What can hang from each mark
Q_627: Q_34
Q_34: Q_433 Q_463 Q_640 Q_682 Q_927
Q_159: Q_34
Q_682: Q_34 Q_564
Q_597: Q_95 Q_433 Q_528 Q_627 Q_868
Q_640: Q_33 Q_63
Q_927: Q_34 Q_564
Q_95: Q_597
Q_436: Q_33
Q_33: Q_436
Q_564: Q_508
Q_868: Q_33 Q_597
Q_433: Q_34

Each row was made from one small tree. The marks that hang from a mark follow it in brackets, in the order of their numbers. Every link used is in the known rows. Write each row's tree.
Known rows
Q_436[Q_33]: [  0 -23  24 -16 -19  -5  -5 -17  20 -35 -12   3  13 -25  18  -1  18   1
  -4  -6   9   8 -18  -1   3   2  -7 -19 -29  -2  10   0 -19  -6 -12  18
 -11 -25  -7   9  14 -37   8]
Q_159[Q_34[Q_463 Q_682[Q_564[Q_508]]]]: [-25  14 -12 -52  -1   1  14   4  -4 -16 -21  15  49   4  -1  -4 -12   3
  -7 -20  -1  -2   1 -29   4  -4  34   5   7  -3   4 -14  -9 -13  18  19
  20  -8   2   1   5 -17   8]
Q_159[Q_34[Q_433]]: [-31  -2  -5 -29  -7  20   9   0   3 -16 -21  18  16  -2  16  10  11  -6
   0 -17  -4  -9  -3   2  -4   6   9 -14 -23  -4   4   0 -32   6  -1  18
   6 -28  17   6   2 -16   1]
Q_627[Q_34[Q_463 Q_640[Q_33] Q_927[Q_564]]]: [-10  -4 -27 -16 -13   5  21  15  31 -26  43   5  26 -11   3  27  -7  27
 -12  -4   4   9   1 -13  -4 -42  28 -12  21   1   9  -8 -36   0  -9  20
 -28   6 -13 -20 -25  14 -24]
Q_95[Q_597[Q_627]]: [  8  -8  11 -19   8   1 -16  10  -6 -12 -25   4  20  -3  18  15   5  -5
 -10  -6  18  11 -12  26 -14  10   4   4 -35   0  33 -16 -13 -10   6   7
   0  -2 -18 -12  17 -12  -1]
Q_95[Q_597[Q_433[Q_34[Q_682]] Q_528 Q_868]]: [-10  -5   6 -17  32 -10 -32  21 -12  -6 -10  -4   7  16  18 -23  -8 -38
  13  20  10  17   0 -12 -50 -12   9  -3 -41  15  -2   1 -13   1 -11  23
 -12  11  16 -30  51   9 -10]
Q_927[Q_34[Q_640[Q_33]] Q_564]: [ -4 -28  -3   0 -19  -4   1  10  -9 -27  28   1  18 -18  33  14   5  35
   0 -13  19  29  -5   0   8 -19 -14   1   3 -15  26 -19 -17  -3   2   0
 -14 -22  17  10  -2 -15  -8]
Q_640[Q_33]: [  7 -19  18 -28 -16 -11   7  -9  14 -23  -4 -11  23 -25  28  14  11  -1
   2 -12  16  25 -28  14   4  -3  -8 -14 -23  -2  23  11  -7   4 -24  19
 -13 -24  23  18   8 -30   2]
Q_597[Q_528 Q_627[Q_34[Q_682 Q_927]]]: [ -4 -16 -19  11   4   2   7  11  16   2   8  11  43 -16  17   2 -33   9
  -5  44  11  -7  -3  -3 -49 -25  41 -10 -14   2   7  -9   0   5  -9   8
  -8   5 -13 -28  10  42  -6]
Q_564[Q_508]: [-21 -23  20 -30  -1 -11  -8  -9   5 -27  -8   6  42 -15  19   7  17 -12
   3 -21   5  31 -18  -2  25  28   4  -1 -19  -4   9  -2  -8   1  -3  18
  -1 -18  -2  23   9 -35  15]
Q_627[Q_34[Q_640[Q_33] Q_927]]: [ -9  -8 -18  -6 -11  -4  16  -8  36 -24  26   9  28   1  -1  21   4  10
  -2 -10  15  15  -6  -7 -12 -34  20 -24   2  10  18   1 -18  11 -17  21
 -36  -5   6  -7 -13  14 -20]
Q_627[Q_34[Q_463 Q_640[Q_33 Q_63] Q_682]]: [ 10  38 -24 -46   0  -8  24  15  55 -36  32 -19  27  10  18  -2   8  22
  -6   1  11  15  -2 -36 -10 -22  15 -25  14  15  16   5 -37   3  14  23
 -31  -2   7   3  -5   5 -18]
Q_868[Q_597[Q_433[Q_34] Q_528]]: [-22 -10 -10   1  33   1 -24   1  20 -11 -20 -12   4 -12  14 -20  -2 -34
 -14  12  19   6  -2  -8 -25  -1  22  -2 -35   9   7  15   5   2 -24  20
 -14  -3   9  -4  30 -29 -11]
Q_433[Q_34[Q_682]]: [-12   4  19 -21  17  -5  -3  -9  23 -32  -2  -4  19 -20   2  -8  -1 -11
  -4 -12  17  -2 -10 -23  -8   9  -7 -10 -14   2  29  13  -8   2  -5  23
  -3  -8  19   6  12 -17  15]
Q_34[Q_463 Q_640 Q_682]: [-12  25 -10 -34  16  12   1   9  30 -36  28   4  19 -12   1  24 -11  15
  -1 -13  19   5  10 -36  -2  14  23   5  15  10  13  -5 -53 -20   2  21
  -1   1  -8  10  -7   9   3]
Q_95[Q_597]: [ -4  -7  30 -30  -9  -6 -13   1   6 -21 -12   6  18 -11   8   6  18 -11
 -21 -17  17  18  -9  11   4  17  -6  -4 -22  -1  25 -11 -15  -4  -3  16
 -13  -4 -10  -3  18 -18  -3]
Q_95[Q_597[Q_627[Q_34[Q_927]] Q_868[Q_33]]]: [  8 -12 -13 -15  27 -12  -6  12  10  18  19  -1  23  10   5   2  -2 -17
 -12  -6   7  14 -15  38 -54 -48  30  -3 -21 -20   8 -18 -11   3  -9   6
 -13  17 -28 -44  16  13 -15]
Q_927[Q_34[Q_682]]: [ -4 -21  13 -10  -3   3   0   3   8 -20  15  12  32 -25  22  -6  -2  14
 -15   0  24   6   0  -9 -12  14 -11  -9   2 -21  25 -11 -12  -7   1  -2
  -2 -27  21  11  12  -6   7]
Q_868[Q_597[Q_95]]: [ -5 -11  11  -9  21 -26 -12   1  28 -23  -4 -12  21 -25  17   9  -5  -4
 -26  -6  20   1  -7  19  16  13  14 -22 -16 -18  17   3  -3 -15 -15   2
  11  -3  16   0  17 -33   5]
Q_34[Q_433 Q_463]: [-11   8  -9 -39  12  13   2   9  27 -32   4  14  17 -22  12  18   5  -7
   4  -5   6   6  -1 -19   7  25  15  -6 -13   8  11   9 -49  -5  -5  18
   0 -12  -2  -4   6  -5  -2]
Q_868[Q_33 Q_597]: [-12   0  13 -23  26 -23  -2 -10  40  -9  15 -21  12 -28  13  -9   4 -14
 -39 -26  29  17 -18  20  -5  -6   8   3  -4 -30  14  -6  -6 -11 -14   8
   0  -6 -14   9   8 -42   3]
Q_597[Q_433 Q_627 Q_868]: [  7 -38  -4  -8  39  13 -24  17 -17   3 -14   1   8   3  42  10  -1  -9
  35   2   9  13 -14  26 -28   5  23  -1 -46  -1   5  -2 -37  -4 -16   3
   7 -13  20   1  24 -10   0]
Q_433[Q_34]: [-16 -12  18 -14   9   7  -8 -14  24 -30 -15  -3  16 -18   3   0  12 -17
  -2 -16  13   4 -18 -11   1  19  -5  -4 -27   1  28  17 -12   7 -21  25
 -10 -14  14  15  12 -35   8]
Q_597[Q_433[Q_34] Q_627]: [ -3 -20 -12  -6  37  14 -27   5   3 -17 -27  -4   6  -6  22   1   3 -17
  20   4  11  -4 -12   2 -34   4  17   4 -48  15  27  13 -15   5 -10  16
  -3  -9  14   3  25 -19   5]
Q_34[Q_433 Q_463 Q_640[Q_33] Q_682 Q_927]: [ -6  26 -48 -44   8  -9  18  17  43 -39  45  10  18 -10   5  39 -22  10
  15   0  18   9  10 -34 -22 -33  32  -9  22  37   5  10 -34  -4  -7  23
  -8   7   5 -20 -14  41 -14]
Q_597[Q_433 Q_528 Q_627 Q_868[Q_33]]: [ 12 -30 -17  -6  43   4 -28  14 -15  23   3 -11  13  -8  52  -1 -18 -30
  37  30   5  18 -24  26 -54 -17  43  18 -54 -10 -13  -5 -26  -6 -17   8
   7  -8  -2 -12  39  -7   1]
Q_33[Q_436]: [ -3 -13  19 -10 -12   4  -4  -6  30 -11  -3   5  10 -12  26   3   9  -3
  -2  -4   0   5 -22  -1  20  29   4   5 -41 -21  12 -10 -23   6  -4  12
   1 -21  -2   6   4 -43  -8]
Q_159[Q_34[Q_433 Q_927]]: [-34 -10 -18 -24  -1  18  13   1  17  -8  -7  29  21  -8   5  21  -2  -8
  -8 -13  -3 -22   0   4 -13 -11  26  -9 -10   5   2   3 -17  11 -12  20
   1 -24   8 -12  -5   0  -4]
Q_34[Q_433 Q_682[Q_564] Q_927]: [-12   1 -14 -20   0 -14  10   4  27 -15  12  16  15  -5   6  -2 -29  12
   5  -6  20  -8   9 -15 -14 -13  20  -7   8   8  12  -7   2   5   5   0
   9  -2  13 -38  16  38  -1]
Q_34[Q_640]: [-12  -1   7 -14   6  11 -11  -7  22 -28   8   7  13  -7   7  23   5   5
   8 -22  20  12  -5 -12  15  22   7   0 -10   4  16  -1 -35  -5  -7  17
 -10 -13  -2  17   1  -9   2]
Q_159[Q_34[Q_463 Q_640[Q_63] Q_927[Q_564]]]: [-20   8 -40 -25   8  40  20  19  25 -13  15   9  17   7  11  39 -11  18
 -18 -16 -14 -29  -1 -15   0 -18  34  20  16  13  -1 -14 -32  -5  -6  25
 -10 -11 -27 -14 -24  -6  -9]
Q_927[Q_34 Q_564[Q_508]]: [-23 -49  17 -11 -16  -6  -6   7 -17 -21  10  18  42 -25  27  -7  10   9
 -13 -16   3  32  -9   0  21  17 -11   9  -2 -30  14 -26   0  -4  14  -2
   1 -25  -7  12   8 -36  13]
Q_927[Q_34[Q_433 Q_682]]: [-14  -8  -2 -19   0  -4   4  13  10 -25  20  16  24 -17  24  -8  -1  13
  -4   1  20   9  12 -15 -15  11  -8 -14   1  -7  17  -9 -20   0  15  -7
   4 -25  22  -1  17  14   2]
Q_597[Q_95 Q_433 Q_627]: [ 13 -32 -12  -4  38 -10 -30  20  -7 -13 -14  -2  22 -12  38  19 -10   5
  17  22   9 -11  -2  21 -24  12  32  -8 -52   5  14   6 -19 -11  -1   1
  17 -12  25  -2  33  -5   3]
Q_682[Q_34[Q_433 Q_927] Q_564[Q_508]]: [-39 -12 -12 -23  -9  -3  17 -16  17 -27 -16  21  42  26  -2 -14 -12  -8
  16 -19  10  10  -4 -21   4  -4  40   5  -3  21   0  -3  15  30  10   9
   3 -15 -20 -39  15   6  -8]

Which tree is each row?
[  8 -47 -31  21  17  -9 -15  13   0  10  -2   5  41  -6  27  12 -31  -7
  25  46 -10  -6 -10  24 -43 -23  53 -23 -41 -11  -6  -2  -2   3 -27   2
   1   2   7 -43  26  30 -18]
Q_597[Q_95 Q_528 Q_627[Q_34[Q_927]] Q_868]
[-17   8 -39 -24  11  29  -6  12  22 -34  28  21  17  -7   4  20   3  14
  10  -9   8  11  19 -33   0  15  17   7  10  12  16  -8 -54  -5   6   6
  -8 -18   4  -1   4  13 -19]
Q_927[Q_34[Q_433 Q_463 Q_640]]
[ 14 -44 -18   7  38  -3 -41  23 -29   6 -21  -6  21  -1  56  13 -22 -12
  44  50  -6   1  -8  25 -37   4  43  -6 -66   3  -9   3 -20  -8 -19   3
  16  -8  28 -16  47   7  -5]
Q_597[Q_95 Q_433 Q_528 Q_627 Q_868]
[-21 -35   7  -2  10   6   0  -4  19 -17   6   6  12 -27   2  10  -6  -5
 -11 -15   9 -13 -16  -1  -2 -11   3   6  -8  -1  21   4   3   7 -22  19
  -9  -3 -10 -18  -6 -17   9]
Q_433[Q_34[Q_927[Q_564]]]
[-13  14 -27 -41  16   2  18  15  39 -24  29  19  21 -25   0  22 -20  -3
  -7   3   8 -11   9 -26 -18  -2  26  -7  15  22   0   7 -34  -2  -5  15
   2  -3  -2 -26  -3  31   1]
Q_34[Q_433 Q_463 Q_682 Q_927]
[-10 -16   3 -11  27   1 -39  12 -15  -3 -25  -4   2  12  16 -18   9 -44
  19  14   6  22 -10  -1 -39  -3  10   1 -55  17  -1   6 -15   7 -20  22
 -18   2  17 -23  49  -7 -14]
Q_95[Q_597[Q_433[Q_34] Q_528 Q_868]]
[-29  -8 -20 -20   4  23  27   8  26 -27  14  17  18  -5   5  15 -18   2
 -12  -2  -1 -11   2 -19  -6  -5  36   2  10  14  -7  -8 -37  12  -1  14
   0 -15 -36 -47 -11  10  -7]
Q_682[Q_34[Q_433 Q_463 Q_927[Q_564]]]
[ -7  21 -19 -13  25   3   4  -8  54 -25   9  -9   5  21  -6  -7 -24  12
   8 -17  22 -14  -6 -40 -12 -20  17  11   7  37  28  10  25  14   4  16
 -14  10   6 -25  12  19  -5]
Q_433[Q_34[Q_640[Q_63] Q_682[Q_564] Q_927]]
[-21  21 -16 -21  12  14   4   7  56 -30  16   1  10  29  20  -7  21  11
  10  -7   4  13   4 -26   2   9  10 -19  -7  14   9   3 -42  20  25  12
 -27  -6  -2  -3   8   9 -22]
Q_627[Q_34[Q_433 Q_640[Q_63]]]
[ -9  30 -35 -25  15   1  13   7  48 -20  23   4   3  29   8   0 -23  19
  17  -8  20 -10  11 -33 -10 -13  28   7  15  34  11  -2   4  11  23   1
  -1   2   6 -38  10  44 -15]
Q_34[Q_433 Q_640[Q_63] Q_682[Q_564] Q_927]
[ -9   1  -7 -15  36 -17 -17   7  44   8  18 -17 -12 -11  29 -27   7 -19
 -32   0  17   5 -13  13  -6  -4  25  14 -36 -31  -5 -16 -17  -1   4   5
   3  -4 -11   0  13 -54 -15]
Q_868[Q_33[Q_436] Q_597[Q_433]]
[ 20 -36 -26  -2  53 -16 -39  21 -18  17   1 -18  20 -12  55   3 -29 -24
  38  47  -2   3 -18  32 -56 -14  56  10 -65 -10 -12   1 -18 -14 -13   4
  17  -3  16 -15  53  -3   2]
Q_597[Q_95 Q_433 Q_528 Q_627 Q_868[Q_33]]
[ -8 -30  19  -5 -10  -5   6  18  -8 -17  23  11  25 -28  30  -5  -9  30
 -22  -4  17   4   1  -6  -3   6 -16  -3  10 -35  22 -26 -10 -10  10 -10
   5 -21  14   3   6  -9  12]
Q_927[Q_34[Q_682] Q_564]
[ 10   7 -14 -15  -4 -10  -6  10   4 -24  -4  -7  24  20   8   9  13  11
   4  -2  19  33  -3  12 -25 -35   8 -14 -23   8  31 -13 -22  -2  15   9
 -26  13 -11 -14   5  13 -28]
Q_95[Q_597[Q_627[Q_34[Q_640[Q_33]]]]]
[-26  29 -44 -28  18  14  15  17  49 -33  49  25  25   5 -14  15 -16  14
  -3   5   6  -8  28 -45 -24 -21  40 -15  31  20   2  -6 -57   1  14  16
 -11  13 -13 -30 -14  57 -22]
Q_627[Q_34[Q_433 Q_463 Q_640 Q_682 Q_927]]
[-11  -6   0 -12   9  -4   3 -12  29 -18  -3   5  19  -6 -12 -12 -24  -1
  -3 -18  24 -15  -5 -24 -18 -19  19  -1   1   9  30  11  26  11 -11  14
  -3   4  18 -25  13  11   5]
Q_433[Q_34[Q_682[Q_564] Q_927]]
[ 11 -38 -23  10  28  -9 -36  20 -16  -3 -20  -4  27 -13  47  14 -23  -5
  25  50   1  -4  -4  18 -29  11  43  -4 -61  11   1   6 -11  -8  -9   5
  13 -10  17 -12  44   5   1]
Q_597[Q_95 Q_433 Q_528 Q_627]
[  0 -16  20 -17  -3  -6 -20   6 -13  -2 -17   0  17   4  21   4   6 -27
   6  13   7  31 -15  15 -19   8   4  -6 -36  -2   5 -11 -13  -1 -23  14
 -15  -4  -8 -18  36  -3  -9]
Q_95[Q_597[Q_528 Q_868]]
[ -6  -8 -26 -17 -10  -1  -1   5  12 -34  21   7  19   0  23  16  11  19
  22  -3  18  31   4 -10  -7 -12  -5  -7  -5  11  20   1 -24   8   4   3
 -14 -26  26   8   9   4 -19]
Q_927[Q_34[Q_433 Q_640[Q_33]]]
[-25 -29  -8 -30   1  -4   9  12   8 -21  19  18  43 -32   5  21  -5  -4
 -15 -17  -7  10  -8  -7  20   3  31  15  12   2   1 -14 -13  -7 -10  21
  -2  -5 -36 -13 -14 -17  11]
Q_34[Q_463 Q_927[Q_564[Q_508]]]
[-24  27 -29 -28  10  20   4  10  39 -35  26  20  18   8  -6   9  10   9
   8  -4   1  10  18 -41  -3   6  33 -15   4   8  10   0 -71  -1  13  17
 -15   2 -11  -9  -7  21 -26]
Q_627[Q_34[Q_433 Q_463 Q_640]]
[-23 -22 -16 -18  -3  31  22  13   4  -5   7  23  26 -25   4  34 -11   8
 -30 -13 -11 -29  -4   2  -4 -19  35   5  12  -4   2 -16 -31 -10 -19  23
   2 -16 -11 -14 -24 -14   5]
Q_159[Q_34[Q_463 Q_927[Q_564]]]
[ -1 -17 -20 -16 -13  11   3  18  -1 -31  34   0  22 -24  22  27   3  34
   1  -9  11  25  -1 -11  10 -19   1   6  14  -6  23 -15 -37 -12  -1   6
 -13 -22   4   6  -8 -11 -13]
Q_927[Q_34[Q_463 Q_640[Q_33]] Q_564]
[-14 -24  -3  -1  31  13 -27   2  -2  -3 -18  -4   5   2  30 -10   0 -36
  34  17   2  14 -17  -7 -30   3  22  -4 -51  13  -7  17 -20   9 -37  24
 -12 -11  29  -5  42 -16  -7]
Q_597[Q_433[Q_34] Q_528 Q_868]
[-21 -10  -2  -4  11   0   6  13  18 -22  43  12  14 -20   3  25 -29  27
  -8 -13  19  -2   6 -12  -2 -16  14  10  24  -2   7 -18 -22 -10   4   8
   0   5 -10 -13 -14  23   7]
Q_34[Q_640 Q_682 Q_927[Q_564]]
[ -3 -16   9 -16   6   3 -29  14 -12  -6 -19   8  12  -1  25  -6   6 -22
 -10  22  10  21  -8  10 -20  13  16   5 -42  14   2  -9 -19  -2  -6  18
 -17  -4  -8 -15  42   1 -12]
Q_95[Q_597[Q_433 Q_528]]
[  1  -9  11 -17  13 -11 -10  -4  25   8  15 -10   2  -7  29 -11   7 -19
  11  -6  -2  18 -32  13   0   2  12  10 -46 -42  -7 -14 -29   6  -8  14
   6 -12  -4   0  12 -51  -5]
Q_597[Q_868[Q_33[Q_436]]]
[-32   6 -31 -34   7  15  28  29   8 -11  23  23  19 -16   4  27 -24  14
 -21  -3  -8 -34  18 -17 -22 -28  32  -1  20  -1 -10 -13 -39  -8   8  17
  16  -7  -8 -30 -20  18   2]
Q_159[Q_34[Q_433 Q_463 Q_682 Q_927[Q_564]]]
[-21  19 -31 -23  32  12   2  -2  48 -38  32  11  16  -9 -25  27 -25  -4
  -5 -12  14 -16   8 -48 -18 -11  30   9  19  30  16  11 -25  -4 -18  35
 -12  11  -8 -15 -12  21   0]
Q_433[Q_34[Q_463 Q_640 Q_682 Q_927]]
[ 14  19 -46 -31  -1   8  13   8  62 -19  25 -10   6   9  25  24   2   8
   4   4  -6   1 -22 -23   5 -16  34   9 -15  29   6   3 -18  14 -12  30
 -25  -6 -13 -19 -15 -19 -30]
Q_34[Q_463 Q_640[Q_33[Q_436] Q_63] Q_927]
[-23  20  -9 -23  12  -1   0  10  28 -38  26  11   8   3  12  13 -10  12
  17 -10  20  10  15 -31  -2  10   5  -3   0  12   7  -3 -42  -4  18  11
   6  -1   6  -1   2  25   1]
Q_34[Q_433 Q_640 Q_682]
[ -6  41 -18 -37  19  12  16  16  58 -33  30  -6  23  10   8  -4   1  24
 -14   0   7   2   7 -45  -3   4  23 -15  18   8  12  -3 -52  -2  21  19
 -23   4  -8   1  -3  10 -13]
Q_627[Q_34[Q_463 Q_640[Q_63] Q_682]]
[-20  14 -10 -23  16  34   9 -11  32 -45   0   5  23  10  -2  17  -2   7
   2 -16  10   7  -3 -35   5  16  33   5   7  20  12  -2 -55   2  -3  26
 -12 -17 -23   3  -7 -12  -6]
Q_682[Q_34[Q_463 Q_640]]
[-30  32 -22 -25   1  11   8   9   7 -21  -6  19  12  27   6  -1 -18  23
  21 -23  13 -14  22 -30 -11 -13  26  -4   5   7   4 -12 -26  -2  31   2
  18  -5  25 -10   4  27  -9]
Q_159[Q_34[Q_433 Q_640 Q_682[Q_564]]]
[ -3 -18 -10  -4  43  -2 -17  18   8  -8 -17  -9   2  -9  31   5  -3  -5
  -9   0  26   2  -2  24 -17  -2  24  -2 -29  -2  16  -3 -11  -9  -9  -2
   8  -3   5  -3  16 -20  -6]
Q_868[Q_597[Q_433 Q_627]]
[-31 -23 -18 -32  -5   0  -1  24  -4 -32  22  23  39 -22  23   3   9   7
  -3  -6  -8  26   8 -19  17  17   6  10   8  -9   5 -20 -30  -6  23   3
   8 -18 -20  -9   2 -13   4]
Q_927[Q_34[Q_433 Q_463] Q_564[Q_508]]
[-22 -13  -3 -18   7 -13  12  19  13 -19  35  16  11 -24  16  12 -23  12
  -7  -3  10  -7   8  -7  -9 -11   9  -5  10  -3   3  -8 -14  -2   9   3
   9  -2  -3 -35  -3  26   8]
Q_34[Q_433 Q_682 Q_927[Q_564]]
[-19  22 -30 -33  18  18  -3   8  33 -42  18  16   8  -3   3  31   2   4
  19  -9   7   8  10 -32   5  20  25   4   1  20   8   2 -61  -7   1  20
  -2  -4 -10   0  -5   8 -11]
Q_34[Q_433 Q_463 Q_640]
[-20  31 -42 -34  25  11   8  18  45 -31  46  24  14  -6  -5  31 -24   9
   6  -1  15  -9  21 -43 -13  -7  36   6  23  32   2  -1 -49  -8   0  19
  -2   9  -8 -24 -12  46  -8]
Q_34[Q_433 Q_463 Q_640 Q_682 Q_927]
[-13  40 -30 -37  14   5   3  14  28 -38  18  10   7   8  -3   9 -23  22
  23 -11  17   1  22 -49   0   1  33   3  17  18  11  -8 -44 -11  27   3
  14  10   6 -19   7  39 -10]
Q_34[Q_433 Q_463 Q_640 Q_682[Q_564]]
[-15  -1 -25 -35  14  13   9   6  38 -23  16  24  18 -22   0  28  -6 -10
  -4  -5   3  -6   1 -13  -5   4  31  -3   0  18   6   7 -36   1 -21  21
  -7  -8  -9 -19  -3  12  -8]
Q_34[Q_433 Q_463 Q_927]
[-34 -26   7 -16  -9 -22  18  11  14 -16  30  18  50 -15   6 -12  -9   8
 -27  -8   2  10   3 -13   2 -18  19 -15  22 -22   1 -21   0   4  17   8
  -5   6 -24 -15 -10   7   9]
Q_627[Q_34[Q_682 Q_927[Q_564[Q_508]]]]
